What can hang from each mark
T: Q
Y: E R
K: Y
Q: R V Z
D: Q
R: Y
Z: Q
V: M Q
E: F K

Known rows, with every way that one mark hangs from another
K(Y(E(F) R)): [ 0.10 -0.13  0.27  0.25  0.18  0.37  0.17 -0.33 -0.18  0.15  0.13 -0.08
 -0.04  0.02  0.12  0.51  0.21  0.24 -0.13  0.07 -0.12  0.23 -0.39]
D(Q(R(Y) V(M) Z)): [ 0.16  0.10 -0.26 -0.10 -0.13 -0.29 -0.11  0.36  0.11 -0.15  0.13  0.05
 -0.21  0.10 -0.19 -0.42 -0.06 -0.20  0.04 -0.04  0.10 -0.19  0.30]
T(Q(V)): [-0.06 -0.13 -0.23  0.00 -0.16  0.02  0.22 -0.20  0.36  0.09 -0.13  0.03
  0.14 -0.03  0.07  0.11 -0.16  0.05  0.09 -0.21  0.05 -0.02  0.06]
T(Q(R)): [-0.18 -0.12  0.00  0.03 -0.06 -0.17  0.20 -0.26  0.07  0.06 -0.18 -0.19
  0.11  0.06  0.14  0.21 -0.07  0.06  0.14 -0.13  0.06 -0.08  0.11]
Q(R V Z): [-0.09 -0.07 -0.04 -0.06 -0.03 -0.24  0.04  0.05  0.12 -0.16 -0.11  0.06
 -0.01 -0.06 -0.19 -0.38 -0.07  0.02  0.07  0.01  0.30 -0.06  0.08]
Z(Q(R V)): [ 0.01 -0.23 -0.13  0.03 -0.17 -0.25  0.05  0.01  0.22 -0.02 -0.05  0.03
  0.09 -0.18 -0.07 -0.23 -0.24 -0.08  0.14 -0.02  0.24 -0.17  0.17]
Z(Q(R(Y) V(M))): [-0.06 -0.08 -0.19 -0.08 -0.16 -0.23  0.04  0.34  0.26 -0.03  0.14  0.16
  0.03 -0.18 -0.05 -0.39 -0.15 -0.31  0.13 -0.04  0.11 -0.29  0.38]
Q(R(Y) V Z): [-0.08  0.00  0.01 -0.13 -0.12 -0.16 -0.12  0.27  0.09 -0.08 -0.05  0.14
  0.05 -0.06 -0.16 -0.45  0.01 -0.07  0.03 -0.05  0.26 -0.15  0.22]
R(Y(E(F K))): [ 0.26  0.12  0.29  0.11 -0.12  0.41 -0.16 -0.14 -0.48  0.40 -0.01 -0.09
 -0.06  0.12  0.15  0.38  0.24  0.12 -0.33  0.00 -0.09  0.24 -0.19]
Y(E): [ 0.06  0.00  0.15 -0.08  0.12  0.19  0.08 -0.07 -0.19  0.12 -0.09 -0.22
  0.01  0.10  0.08  0.27 -0.04  0.01 -0.17  0.09 -0.12  0.34 -0.26]
V(M Q(R(Y(E)) Z)): [-0.25  0.17  0.09 -0.34  0.37  0.03 -0.19  0.27 -0.11 -0.31  0.12  0.08
  0.09  0.02 -0.02 -0.21  0.07 -0.15 -0.09  0.12 -0.18  0.06  0.13]
Y(E(K) R): [ 0.03  0.12  0.20  0.18 -0.05  0.19 -0.18 -0.16 -0.38  0.32  0.01 -0.13
  0.09  0.17  0.05  0.24  0.13 -0.03 -0.23  0.06 -0.09  0.20 -0.38]
D(Q(V)): [ 0.42 -0.09 -0.20  0.09 -0.28 -0.07 -0.10 -0.04  0.15  0.10 -0.07 -0.10
 -0.11  0.10 -0.06  0.17 -0.18  0.08  0.06 -0.11  0.03  0.05 -0.14]
Z(Q(R V(M))): [-0.04 -0.13 -0.23  0.00 -0.06 -0.30  0.17  0.14  0.28 -0.10  0.07  0.08
 -0.04 -0.20 -0.08 -0.32 -0.23 -0.24  0.15  0.00  0.14 -0.19  0.25]
Z(Q): [ 0.18 -0.08 -0.14  0.13 -0.08  0.21  0.08 -0.09  0.04  0.06 -0.02 -0.11
  0.04 -0.10  0.14  0.21 -0.18  0.10  0.08  0.14 -0.17 -0.09 -0.01]
V(M): [ 0.08  0.13 -0.04  0.05  0.07  0.09  0.18 -0.01  0.02  0.02  0.02 -0.05
 -0.12  0.01  0.09  0.28  0.02  0.02  0.04  0.04 -0.22  0.07 -0.11]
T(Q(R V(M) Z)): [-0.31  0.02 -0.34 -0.13  0.08 -0.27  0.34  0.01  0.31 -0.24  0.01  0.12
 -0.03 -0.04 -0.09 -0.39 -0.14 -0.13  0.12 -0.11  0.14 -0.18  0.38]
V(Q(Z)): [-0.02  0.09 -0.03 -0.02  0.14  0.29 -0.20 -0.15  0.05 -0.24 -0.05  0.09
  0.10 -0.06  0.04  0.20  0.00  0.34  0.05  0.12 -0.25  0.02 -0.16]
Y(E R): [-0.06  0.03  0.14  0.03  0.09  0.17  0.01  0.01 -0.21  0.17  0.06 -0.18
  0.14  0.09  0.05  0.28  0.04 -0.11 -0.17  0.10 -0.08  0.19 -0.32]
D(Q(R V)): [ 0.25 -0.18 -0.08  0.06 -0.27 -0.41 -0.11 -0.04  0.14  0.02 -0.12 -0.14
 -0.10  0.10 -0.12 -0.01 -0.15  0.00  0.11 -0.14  0.25 -0.02 -0.04]
E(F K(Y)): [ 0.37 -0.09  0.24  0.45 -0.11  0.39  0.01 -0.62 -0.19  0.25 -0.12  0.01
 -0.22  0.03  0.19  0.52  0.24  0.57  0.01 -0.05 -0.16  0.14 -0.35]
D(Q): [ 0.41 -0.01 -0.09  0.15 -0.19  0.10 -0.09 -0.11 -0.04  0.10 -0.07 -0.27
 -0.17  0.19  0.08  0.44 -0.10  0.17  0.04  0.01 -0.16  0.07 -0.22]
T(Q): [-0.04 -0.06 -0.11  0.06 -0.06  0.17  0.23 -0.27  0.11  0.10 -0.14 -0.14
  0.09  0.06  0.21  0.41 -0.08  0.15  0.09 -0.10 -0.16 -0.01 -0.01]

Rows
[-0.13  0.07 -0.14 -0.11  0.10 -0.28  0.15  0.17  0.15 -0.23  0.02  0.15
 -0.15 -0.09 -0.19 -0.45 -0.04 -0.13  0.06  0.02  0.19 -0.07  0.19] : Q(R V(M) Z)
[-0.01 -0.13  0.17  0.15  0.20  0.23  0.08 -0.21 -0.08  0.12  0.05 -0.10
  0.05  0.08  0.12  0.31  0.07  0.09 -0.06  0.09 -0.18  0.22 -0.38] : K(Y(E R))
[ 0.15  0.09  0.28  0.30 -0.08  0.33 -0.09 -0.27 -0.50  0.38  0.07 -0.11
  0.00  0.13  0.07  0.46  0.27  0.12 -0.31  0.04 -0.03  0.19 -0.39] : Y(E(F K) R)
[-0.16  0.12 -0.05 -0.35  0.21 -0.19  0.05  0.41 -0.03 -0.15  0.10  0.12
 -0.04  0.00 -0.19 -0.61 -0.01 -0.36 -0.14  0.04  0.16  0.08  0.26] : Q(R(Y(E)) V(M) Z)
[ 0.13 -0.04  0.16  0.47 -0.15  0.24 -0.14 -0.43 -0.12  0.23 -0.03  0.05
  0.00  0.09  0.16  0.33  0.20  0.29  0.08 -0.01 -0.19 -0.03 -0.40] : E(K(Y(R)))
[ 0.31  0.13 -0.44  0.00 -0.05 -0.02  0.07  0.13  0.17 -0.17  0.11  0.03
 -0.29  0.09 -0.15 -0.16 -0.14 -0.01  0.02  0.04 -0.07 -0.02  0.05] : D(Q(V(M) Z))
[ 0.26  0.06  0.28  0.18 -0.03  0.35 -0.02 -0.35 -0.47  0.32 -0.06 -0.16
 -0.12  0.11  0.11  0.46  0.18  0.24 -0.30  0.04 -0.05  0.34 -0.33] : Y(E(F K))
[-0.13  0.12 -0.10 -0.16  0.01 -0.22  0.01  0.38  0.13 -0.16  0.07  0.20
 -0.08 -0.07 -0.18 -0.52  0.03 -0.21  0.04 -0.02  0.16 -0.16  0.31] : Q(R(Y) V(M) Z)
[-0.24 -0.03 -0.17 -0.14 -0.10 -0.29  0.19  0.17  0.33  0.02  0.01  0.13
  0.08 -0.03  0.03 -0.20 -0.05 -0.27  0.15 -0.28  0.10 -0.22  0.40] : T(Q(R(Y) V(M)))
[-0.14  0.02  0.08 -0.29  0.11 -0.27  0.03  0.37  0.03  0.04  0.06  0.06
  0.02  0.00 -0.09 -0.34  0.00 -0.41 -0.10 -0.08  0.16  0.11  0.16] : Q(R(Y(E)) V(M))
[-0.19  0.18  0.03 -0.17  0.18  0.00 -0.25  0.21  0.04 -0.32  0.09  0.18
  0.06 -0.07 -0.01 -0.14  0.11  0.03  0.10  0.06 -0.17 -0.18  0.17] : V(M Q(R(Y) Z))
[-0.13  0.01  0.06 -0.31  0.08 -0.13 -0.06  0.30 -0.06 -0.06 -0.05  0.03
  0.09  0.00 -0.19 -0.52 -0.02 -0.23 -0.16  0.03  0.26  0.10  0.16] : Q(R(Y(E)) V Z)
[ 0.03 -0.10  0.03  0.04 -0.18 -0.04 -0.09  0.15 -0.02  0.08  0.00 -0.10
  0.13 -0.10  0.11 -0.03 -0.10 -0.07  0.09  0.07  0.02 -0.24  0.23] : Z(Q(R(Y)))
[ 0.06  0.02  0.22  0.15  0.07  0.30  0.08 -0.09 -0.32  0.23  0.12 -0.16
  0.04  0.05  0.06  0.50  0.17  0.06 -0.24  0.09  0.01  0.19 -0.33] : Y(E(F) R)
[-0.20  0.12 -0.01 -0.09  0.26 -0.06 -0.08  0.01  0.06 -0.38  0.04  0.10
 -0.02 -0.06 -0.04 -0.06  0.04  0.10  0.11  0.10 -0.15 -0.10  0.04] : V(M Q(R Z))
[ 0.01 -0.20 -0.08 -0.03 -0.24 -0.19 -0.09  0.22  0.20  0.05  0.00  0.07
  0.17 -0.18 -0.04 -0.31 -0.18 -0.19  0.11 -0.06  0.21 -0.27  0.30] : Z(Q(R(Y) V))
[-0.16  0.07  0.15 -0.12  0.06  0.04 -0.35  0.09  0.02 -0.22 -0.04  0.11
  0.18 -0.06  0.00 -0.06  0.09  0.16  0.08  0.03 -0.07 -0.16  0.05] : V(Q(R(Y) Z))
[-0.11  0.09  0.17 -0.22  0.16  0.02 -0.05  0.21 -0.28 -0.05 -0.02 -0.12
  0.03  0.09 -0.04 -0.24  0.05 -0.13 -0.19  0.14  0.09  0.12  0.10] : Q(R(Y(E)) Z)
[-0.22  0.06  0.22 -0.29  0.25  0.08 -0.32  0.13 -0.15 -0.21 -0.01  0.01
  0.22  0.01 -0.02 -0.13  0.06 -0.01 -0.12  0.11 -0.07  0.09  0.02] : V(Q(R(Y(E)) Z))
[-0.09 -0.05 -0.02 -0.06  0.00 -0.38  0.13  0.11  0.21 -0.05 -0.02  0.09
 -0.09 -0.08 -0.11 -0.18 -0.05 -0.16  0.12 -0.12  0.18 -0.03  0.08] : Q(R V(M))
[ 0.24 -0.05  0.25  0.58 -0.16  0.37 -0.06 -0.54 -0.23  0.30  0.03  0.05
 -0.13  0.04  0.17  0.54  0.31  0.46  0.01 -0.04 -0.12 -0.02 -0.41] : E(F K(Y(R)))
[-0.25 -0.10 -0.22 -0.09 -0.02 -0.35  0.31 -0.05  0.35 -0.04 -0.04  0.06
  0.01 -0.03  0.00 -0.14 -0.13 -0.17  0.18 -0.24  0.15 -0.13  0.27] : T(Q(R V(M)))
[-0.07  0.22 -0.10 -0.07  0.26  0.26 -0.07 -0.04  0.11 -0.32  0.08  0.15
 -0.01 -0.06  0.02  0.13  0.03  0.19  0.06  0.14 -0.36 -0.01 -0.08] : V(M Q(Z))
